Each row was made from one small tree. The marks that hang from a mark follow it in brackets, in alphabetical order. Every link used is in the known rows. Write each row's tree.
Known rows:
zogug{torib vusu{rakig}}: [ 2.00 -1.71  0.44  0.95 -2.02  1.40  2.59 -0.74 -1.75  2.30  0.23  0.36
  0.15  1.37  2.13  1.74  1.17 -3.35 -1.35 -0.46  1.54]
zogug{nuzak torib}: [ 0.13 -0.64 -2.17 -0.37 -1.30 -0.07 -0.56  0.16 -1.19  2.74 -0.06 -1.21
 -1.22  0.73  2.71 -0.22  1.82 -2.52  0.05  0.49  1.27]
poret{vusu{diro}}: [ 2.59  0.13  0.76 -0.32 -0.25  2.16  1.74  1.48 -0.93 -0.01 -0.02 -2.16
  0.16  1.82 -1.72 -0.04  1.05  0.71 -0.45  0.07  0.45]
poret{vusu{rakig{vodager}}}: [ 2.87 -2.06 -1.21  0.52 -1.37  3.44  1.06  2.22  0.29 -1.36 -1.28 -1.34
  0.64  2.07 -2.51  1.10  1.65  0.29  2.06 -2.52 -0.02]
zogug{vusu{rakig}}: [ 2.69 -0.75  0.63  0.99 -0.66  2.55  1.85 -0.35 -1.50  0.14 -0.47  1.58
 -0.52  0.85 -0.33  0.01 -0.23 -2.22 -1.52 -2.24  0.91]
zogug{nuzak vusu{diro}}: [ 3.19  0.32 -0.28 -0.85 -1.55  3.67  0.76  1.30 -2.43  1.37 -1.40  0.30
 -2.38  0.55  0.60 -1.87  0.64 -3.95 -1.56 -1.50  2.15]
vusu{diro rakig{vodager}}: [ 1.89 -2.03 -0.02 -0.87 -2.75  3.99  1.11  1.83  1.37 -2.44 -1.41 -0.11
 -1.15  1.48 -3.45 -1.48  2.39 -1.22  2.96 -2.45 -0.06]
vusu{dafad rakig}: [ 2.48  0.62 -0.54  1.71 -1.86  2.84  0.98 -0.95  2.01 -1.93 -0.25  3.28
  0.53 -0.41 -2.04 -2.17  1.17 -0.46 -1.22 -2.49 -0.73]
bule{nuzak{zogug{torib{rakig{vodager}}}}}: [-1.57  1.05 -0.54 -2.45 -1.25  2.08  0.94  5.23 -0.10  1.15  0.38  0.85
  1.45  1.88  0.02  0.13  0.60 -0.55  1.95 -1.62  3.13]
torib{rakig{vodager}}: [ 1.09  0.39 -0.28 -0.60 -0.44  3.22  0.61  2.02  0.71 -2.23  0.09 -0.70
 -0.32  0.57 -1.11  0.13 -0.11  1.09  1.27 -2.48 -0.40]
poret{vusu{dafad diro rakig{vodager}}}: [ 5.28 -0.76 -0.58  0.57 -3.93  6.26  1.72  2.21  1.56 -2.98 -1.44  0.78
  0.89  1.20 -3.83 -1.46  3.21  0.27  1.02 -3.15 -0.50]
rakig{vodager}: [ 0.38 -1.71 -1.12 -0.91 -2.02  1.35 -0.61  1.67  0.54 -1.44 -1.62 -0.56
  0.44  0.16 -0.32  0.93  0.67  0.07  2.73 -0.64 -0.08]
bule{vusu{dafad diro rakig{vodager}}}: [ 4.59 -1.05 -0.70  0.13 -4.96  4.34  2.08  2.37  2.44 -3.27 -2.93  1.75
  2.23 -1.05 -4.10 -1.75  2.01  0.62  1.11 -4.11 -1.34]
poret{vusu}: [ 1.80  0.14 -0.07  0.57  0.13  0.79  0.98  1.03 -0.99  0.21  0.01 -1.95
  0.80  1.17 -0.16  1.07 -0.04  1.04 -0.57 -0.11 -0.07]
zogug{nuzak torib vusu}: [ 1.86 -1.02 -1.30 -0.41 -1.51  1.37  0.65  0.27 -3.13  3.63 -0.62 -1.00
 -0.92  0.67  4.56  0.81  0.93 -4.25 -1.18  0.01  2.13]
nuzak{zogug}: [-1.53  1.29  1.05 -0.84  0.25  1.80  0.94  1.81 -0.86  0.79  1.01  1.72
  1.55  1.12 -0.32 -0.05 -1.52 -0.16  0.99  0.85  1.11]
bule{nuzak}: [ 0.04  0.18 -1.12 -0.54  0.07 -1.80 -1.29  2.25  0.67  0.94 -1.63  1.06
  0.36 -1.06 -0.49 -1.84  1.12 -0.93 -0.21 -2.16  2.24]
nuzak{zogug{torib{rakig{vodager}}}}: [-1.48  0.78  0.06 -2.13 -1.18  3.70  1.54  3.08 -0.70  0.19  1.90 -0.40
  1.20  2.58  0.97  2.03 -0.38  0.46  2.32 -0.02  0.98]
vusu{dafad diro}: [ 2.41  1.63  0.44  0.04 -2.38  2.38  1.26  0.19  1.45 -1.42 -0.02  2.01
  0.47 -0.82 -1.02 -2.96  1.51  0.04 -0.47 -1.05 -0.30]

Which tree is each row?
[-0.80  0.12  0.09 -2.08 -1.11 -0.03  1.62  3.23 -2.89  4.16 -0.32  1.41
  2.04  0.52  2.64  0.77 -0.42 -3.77 -0.67  0.29  5.04] => bule{nuzak{zogug{torib vusu}}}
[ 3.14 -3.50 -2.56 -0.46 -3.64  4.26  0.33  1.24 -2.07  1.67 -2.17 -0.36
 -1.32  1.26  2.08  1.00  2.45 -5.39  1.26 -2.50  2.18] => zogug{nuzak torib vusu{rakig{vodager}}}
[ 3.43  2.61  0.51  0.92 -1.82  3.37  2.70 -1.04 -1.02  0.60  1.49  2.07
  1.71 -0.46  3.35  0.09 -0.12 -0.78 -3.23 -1.45  1.19] => zogug{torib{rakig} vusu{dafad}}
[ 4.27  1.01 -0.86  0.46 -3.25  1.07  1.83  2.73  2.98 -1.68 -2.90  3.32
  1.68 -1.84 -4.64 -4.65  2.20 -0.02 -1.93 -5.22  0.76] => bule{nuzak vusu{dafad diro rakig}}
[ 2.51 -2.24 -1.41 -1.51 -3.30  1.21  1.04  5.16  2.16 -1.74 -4.13  0.45
  0.75 -0.11 -4.84 -2.05  2.27 -0.62  1.42 -4.76  1.43] => bule{nuzak vusu{diro rakig{vodager}}}
[ 4.31  2.42 -1.27  0.86 -2.47  4.62  1.27 -0.02 -1.53  1.44  0.30  1.59
 -0.22 -0.24  3.73 -1.36  0.76 -2.70 -3.75 -2.86  1.67] => zogug{nuzak torib{rakig} vusu{dafad}}
[ 1.88  2.34  0.97  0.58 -1.53  4.24  1.78  0.82 -2.04  0.84  0.27  4.47
  3.19 -0.04  1.48 -0.66 -2.09 -1.32 -1.69 -0.71  1.63] => nuzak{zogug{vusu{dafad}}}
[-1.31  0.19 -0.43 -1.97 -1.40 -2.00  1.22  4.73 -0.74  3.41 -1.04  0.39
  3.76 -0.39  0.78  0.36 -0.56 -0.36 -0.48 -0.17  2.74] => bule{nuzak{zogug{torib}} vusu}
[ 2.00  0.72  0.60  0.84 -2.98  4.68  3.43  0.52 -1.70  2.04  0.98  4.27
  2.86  1.34  2.15 -0.06 -0.12 -2.70 -1.07 -0.82  1.95] => nuzak{zogug{torib vusu{dafad rakig}}}
[-0.12  1.02  0.03 -1.55  0.02  1.34  0.38  3.66 -2.19  2.96 -1.15  3.07
  1.73  0.56  0.18 -0.81 -1.97 -2.59 -0.89 -1.10  4.68] => bule{nuzak{zogug{vusu}}}
[ 0.70  1.30  2.66 -1.23 -0.69  4.11  2.48  2.29 -3.05  1.16  0.26  1.71
  0.56  2.39 -0.30 -0.11 -1.54 -2.06 -0.53  0.24  2.47] => nuzak{zogug{vusu{diro}}}
[ 5.17  1.45 -0.93 -0.10 -2.67  5.04  0.43  0.51 -0.99  0.48 -1.96  2.44
 -0.80 -0.67  0.72 -3.49  1.26 -3.63 -2.39 -2.75  1.93] => zogug{nuzak vusu{dafad diro}}
[ 0.68  2.25  3.55 -1.50 -0.83  4.88  4.44  2.13 -3.36  2.18  2.94  0.60
  0.45  3.29  1.20  0.51 -0.79 -1.65 -1.73  0.10  2.60] => nuzak{zogug{torib{rakig} vusu{diro}}}
[ 3.33 -0.34  0.98  0.49 -0.34  3.27  2.82  1.29 -0.65 -0.82 -0.15 -1.10
 -0.52  2.71 -4.02 -0.91  1.50 -0.25 -0.83 -1.67  0.12] => poret{vusu{diro rakig}}
[ 2.65  1.73  0.68  1.49 -2.08  5.77  2.69  0.63 -1.18  0.43  0.31  5.82
  2.69  0.81 -0.61 -1.32 -1.38 -2.15 -1.48 -2.20  1.36] => nuzak{zogug{vusu{dafad rakig}}}
[ 0.94  0.38  1.52  0.17 -0.36  4.58  2.34  1.34 -2.39  1.13  0.45  3.52
  0.96  2.26 -0.37  0.29 -1.86 -2.62 -0.85 -1.22  2.14] => nuzak{zogug{vusu{rakig}}}
[ 3.00 -1.22 -1.41  0.52 -2.21  2.67  1.44 -0.04 -2.35  3.35 -0.94  0.16
 -1.71  1.39  2.43  0.04  1.41 -5.10 -1.46 -1.58  2.29] => zogug{nuzak torib vusu{rakig}}
[ 3.17  0.95  0.36  0.99 -2.72  3.87  1.85 -0.78  1.97 -2.20 -0.29  3.34
 -0.32  0.06 -3.21 -3.84  2.69 -0.60 -0.83 -2.71 -0.39] => vusu{dafad diro rakig}
[-1.85  2.56  1.36 -0.83  0.39  2.23  2.36  1.57 -1.43  1.75  3.11  0.35
  1.01  2.57  1.20  0.80 -1.30  0.46 -0.55  0.79  1.14] => nuzak{zogug{torib{rakig}}}
[-0.84 -0.08 -0.70 -0.73 -2.01 -0.70  2.50  4.78 -0.32  2.90 -1.10  1.47
  3.15  0.70 -1.29 -0.12  0.03 -0.77 -0.44 -1.68  2.40] => bule{nuzak{zogug{torib}} vusu{rakig}}
[ 0.69  1.75 -1.15 -0.15 -0.39  1.88  0.64  0.41 -0.89  1.52  1.13 -1.14
 -1.96  1.38  2.04 -0.55  1.04 -1.50 -1.14 -1.32  0.84] => zogug{nuzak torib{rakig}}
[ 3.94 -0.89 -2.93  0.17 -4.49  1.50  0.05  3.80  3.29 -2.23 -4.39  3.28
  3.06 -2.69 -3.20 -2.65  1.82  0.19  0.49 -5.81  0.67] => bule{nuzak vusu{dafad rakig{vodager}}}
[ 1.91  1.70 -1.10  0.70 -2.29  1.88  1.24  4.06  1.72  0.02 -2.25  5.55
  4.57 -1.21 -3.37 -3.24 -0.53  0.12 -1.58 -4.51  1.75] => bule{nuzak{zogug} vusu{dafad rakig}}
